Known rows, with every step that occurs
bomoz > moda > sinu > dalimu > nenum: [-2.398  1.638  1.646 -0.104  1.047  0.557  2.571  3.759  0.343 -1.239
  1.522 -0.432 -0.997 -0.342 -3.200  1.534  1.336  0.609  2.832  1.007
 -1.229  3.915]
diru > nenum > dalimu > sinu > rerebu: [ 3.294  0.635 -2.880  0.719 -1.444 -1.663  1.928 -2.125 -3.512  1.248
 -2.693  1.607  0.795 -1.907  0.665 -2.803 -2.790 -1.529 -2.148 -0.475
 -1.338 -0.650]
bomoz > moda > sinu > diru: [-2.989  1.527  2.669 -0.979  1.126  1.485  3.209  3.650  2.376 -1.165
  4.274 -1.832 -0.329  0.756 -3.449  2.196  2.997  1.031  4.443  1.952
  0.493  2.947]
dalimu > sinu: [ 1.188 -0.863  0.509  0.198 -1.012 -0.866 -1.055 -0.075  0.035 -0.987
  3.357 -0.160 -0.224  1.172  0.864  2.288  0.301 -1.379  3.486  0.301
 -0.140 -0.590]
puva > bitafa: [-4.993 -1.820  1.548 -2.672  0.749 -0.238 -3.035  3.833  0.428 -0.798
  4.486  0.280 -1.197  1.262  1.661  3.340  5.432  2.090  4.120 -0.440
  2.213 -5.344]
rerebu > nenum: [-2.930  0.079  0.197  1.761  0.879  0.566 -4.002 -0.045  0.950  0.090
  1.645 -0.407 -1.513  1.011  0.122  0.320  0.554  0.334  0.185 -0.264
  0.867 -1.127]
puva > bomoz > moda > sinu > diru > nenum > dalimu: [-3.032  0.747  0.747 -1.580  0.721  0.841  6.005  3.774  0.544 -0.051
  2.043  0.742 -0.322 -0.121 -2.967  0.841  2.793  2.219  0.869 -0.393
  0.974  4.688]
vivam > sinu > rerebu > nenum: [-1.286  0.083  1.344 -1.415  0.221  1.511 -0.836  1.713  0.782 -3.006
 -1.462 -3.038 -0.881 -0.163 -1.107 -4.266 -2.617  0.204 -0.550  1.145
 -0.828 -4.532]
nenum > diru: [-0.221 -0.894  0.580  0.006  0.256 -0.072 -3.072 -2.130  1.403 -0.153
  3.487 -0.006 -1.523  2.149  0.792  2.503  2.363 -1.151  0.768  0.211
 -0.433  1.340]
diru > nenum > dalimu > sinu: [ 2.637  0.188 -3.237  0.113 -0.625 -2.022  1.617 -1.588 -2.251  1.518
 -1.368  1.854  1.506 -0.469  0.645 -0.104 -1.629 -1.704 -2.113 -1.632
 -0.015  0.235]
dalimu > sinu > diru: [ 2.727  1.053  1.078  0.519 -1.123  0.384  0.076 -2.624  0.349  0.085
  2.050 -1.082  0.116  0.825  0.983  1.738 -0.038 -1.342  1.667  0.875
  1.049  1.329]
dalimu > dumal: [-1.677 -3.207  1.416 -0.193 -0.111  0.004 -3.808  1.447  1.407  0.238
  0.992  0.969 -0.193  0.792  0.920  1.491  2.479  1.542  2.652 -0.075
 -0.297 -2.384]
rerebu > nenum > dalimu > sinu: [ 1.753  0.945 -1.523  3.262 -0.263 -1.936 -2.347 -2.365 -1.370  1.832
 -0.663 -0.157  0.812  1.468  1.680 -1.213 -4.600 -1.317 -3.129 -1.008
  0.093  2.306]
moda > sinu > rerebu > nenum: [-1.794  1.101  1.579  2.818  0.481  1.953  0.591  1.023 -0.174 -0.780
  0.245 -0.578 -0.925 -0.588 -1.647 -3.277 -0.857  1.397  1.664  2.196
 -1.997  0.432]
diru > nenum: [-2.088 -0.717 -1.505 -1.679  0.559  0.410 -0.091  0.560 -0.168 -0.233
  0.916  1.695 -0.932 -1.042 -0.845  1.592  3.426  0.010  0.894 -0.938
  0.564 -3.158]
dumal > dalimu > sinu > rerebu: [ 3.210 -1.618  0.303  0.557 -1.946 -0.664  0.115 -2.404 -0.456 -2.401
 -1.980 -0.091 -0.492 -1.922  3.195 -0.993 -3.372 -0.608  2.857  0.055
 -1.431 -3.426]
puva > bomoz > moda > sinu: [-5.964 -1.729  3.150 -2.133  0.615  0.929  3.080  7.127  2.252 -3.035
  6.746  0.221 -2.113  1.204 -3.034  3.025  5.353  2.686  6.816  0.642
  0.136  2.125]
vivam > bitafa: [-3.762 -1.786 -0.484 -2.700 -0.316  0.194 -3.801  4.973  1.650 -1.672
  5.773 -0.577 -1.068  0.337  1.058  2.819  3.513 -1.203  1.852  0.890
  2.286 -5.429]
vivam > sinu: [-2.153 -1.555  1.577 -4.584  0.863  0.794  0.035  3.798  2.508 -3.786
  1.809 -2.190 -0.081  0.779 -1.326  0.861  1.647  0.250  1.907  0.186
  0.800 -5.130]
moda > sinu > dalimu > nenum: [-0.588  1.415  1.147  1.241  0.917  1.600  1.835  0.754 -0.377 -0.583
 -0.938  0.808 -0.567 -1.237 -1.459  0.512  1.155  0.952  0.677  0.847
 -0.970  2.637]
dumal > dalimu > nenum > diru: [ 2.879  0.144 -0.658  1.190 -0.269 -1.066 -1.507 -6.069  1.039 -1.881
 -1.385  0.568 -0.637 -0.213  4.300  1.171 -2.392 -1.862 -1.842 -2.716
 -1.469  0.456]
vivam > sinu > dalimu > dumal: [-0.379 -3.012  1.690 -3.512  0.841  1.282 -1.087  3.532  2.014 -1.081
 -3.843 -1.372  0.593  0.106 -1.268 -0.069  0.196  1.990  0.025  0.506
 -0.182 -3.419]
diru > nenum > dalimu: [-0.876 -0.070 -2.749 -1.045  0.405 -1.012  0.442 -0.259 -1.279  0.985
 -1.207  2.058  0.506 -1.394 -0.033  0.255  1.297 -0.166 -2.369 -1.664
  0.800 -1.652]
bomoz > moda > sinu: [-4.490 -0.177  2.261 -1.585  1.165  0.230  2.240  5.778  1.988 -2.158
  5.383 -0.916 -0.635  1.017 -3.724  2.804  3.410  1.032  5.996  1.368
 -0.447  1.393]

Rows
[ 1.178  1.382 -0.993 -3.712  0.836  0.969  3.443 -0.204  0.963 -0.693
 -3.281 -1.558  1.951 -0.843 -1.221 -1.506 -1.145 -0.379 -4.510 -0.919
  1.751 -2.143] => vivam > sinu > diru > nenum > dalimu
[ 1.653  1.074 -0.262  1.540  0.172  0.472 -2.593 -3.911 -0.621  0.763
 -1.312  0.547 -1.914  0.019  1.187  1.058  0.478 -1.338 -2.627 -0.194
 -1.100  3.741] => sinu > dalimu > nenum > diru
[ 0.127 -0.430 -0.116  3.524 -0.761 -0.294 -3.866 -1.510 -1.692  1.837
 -3.700  0.081 -0.413 -0.647  1.578 -5.257 -3.635  0.969 -2.841  0.619
 -1.665 -0.452] => sinu > rerebu > nenum > dalimu > dumal
[ 2.393  0.108 -0.881 -3.143  0.721  0.666  2.544 -0.584  0.946  0.761
 -5.319 -1.076  2.716 -0.270 -0.481 -2.247 -2.261  0.638 -4.866 -1.275
  0.776 -1.662] => vivam > sinu > diru > nenum > dalimu > dumal
[-1.140 -2.861  1.269 -0.039  0.193  0.942 -3.695  1.532  0.499  1.316
 -2.523  1.046 -0.870 -0.503  0.120  1.328  2.703  2.530  1.092  0.954
  0.006 -1.129] => sinu > dalimu > dumal
[-0.283 -2.370 -0.019  0.372 -0.234 -1.625 -3.000  0.545  0.034  1.322
 -1.098  1.251  1.074  0.466  1.707 -0.138  0.174  1.227 -0.883 -0.652
  0.224 -0.721] => nenum > dalimu > dumal
[ 2.075  0.735  0.377  3.306 -1.575 -0.170 -1.870 -1.992 -1.738 -0.001
  0.035 -0.899 -1.111  0.154  0.998 -2.823 -3.770 -1.299  1.142  1.429
 -1.908  0.009] => dalimu > sinu > rerebu > nenum
[ 0.700  1.925 -1.690 -0.393  0.239  0.653  1.291 -2.728 -0.491  1.928
 -1.950  0.727  0.477 -1.523  0.066 -0.256  0.989 -0.125 -3.865 -0.718
  2.079  0.241] => sinu > diru > nenum > dalimu
[ 2.973  2.459 -1.034  4.028 -0.309 -0.883 -1.321 -4.370 -0.988  2.589
 -1.526 -0.979  1.001  1.238  1.638 -1.782 -4.857 -1.396 -4.474 -0.520
  0.832  4.042] => rerebu > nenum > dalimu > sinu > diru
[ 4.331  0.966 -0.053  4.220 -1.496 -0.460 -2.441 -4.819 -1.638  0.950
 -0.216 -1.037 -0.848  1.559  1.623 -2.718 -4.859 -2.494 -0.572  1.246
 -3.027  3.047] => dalimu > sinu > rerebu > nenum > diru
[ 3.550  1.489 -0.972  0.243 -0.842  0.348  1.899 -3.481 -0.727  1.229
 -0.209  0.166  0.701 -0.118  0.344  1.060 -0.450 -1.615 -0.194 -0.121
  0.543  1.195] => dalimu > sinu > diru > nenum
[ 2.169 -0.410 -0.713  0.844 -1.039 -2.312 -0.530 -0.774 -1.255  0.177
  0.959  0.384  1.074  0.798  1.494  0.667 -1.672 -1.430 -0.130 -0.414
  0.366  0.661] => nenum > dalimu > sinu
[-1.197  2.458 -0.188 -0.992  1.295  0.431  5.338  2.098  0.512  0.635
  0.720 -0.465  1.056 -0.316 -3.460  0.334  0.708  0.514  0.066  0.453
  0.396  4.191] => bomoz > moda > sinu > diru > nenum > dalimu
[ 0.283 -1.586 -2.528 -0.182  0.121 -1.336 -0.473 -0.550 -1.096  2.381
 -3.251  2.627  1.438 -0.868  0.677 -0.677 -0.066  0.772 -2.751 -2.075
 -0.276 -1.280] => diru > nenum > dalimu > dumal
[ 1.861  0.588 -1.619  0.378  0.048  0.311  0.339 -3.133 -0.500  3.096
 -3.889  1.276  1.624 -1.020  0.875 -1.026 -0.117  0.694 -4.180 -1.070
  0.969  0.778] => sinu > diru > nenum > dalimu > dumal
[ 2.784  0.066 -0.526  1.320 -2.001 -1.785 -0.182 -1.178 -2.398 -0.020
 -0.359  0.118  0.239 -0.648  1.490 -2.385 -2.887 -1.415 -0.197  1.048
 -0.896 -0.150] => nenum > dalimu > sinu > rerebu
[ 0.529  2.353 -0.589  0.344  1.194  1.399  5.012 -1.074 -0.199  1.507
 -1.613  0.803  1.671 -1.095 -1.779 -0.509  0.561  0.868 -2.235  0.004
  0.797  2.845] => moda > sinu > diru > nenum > dalimu
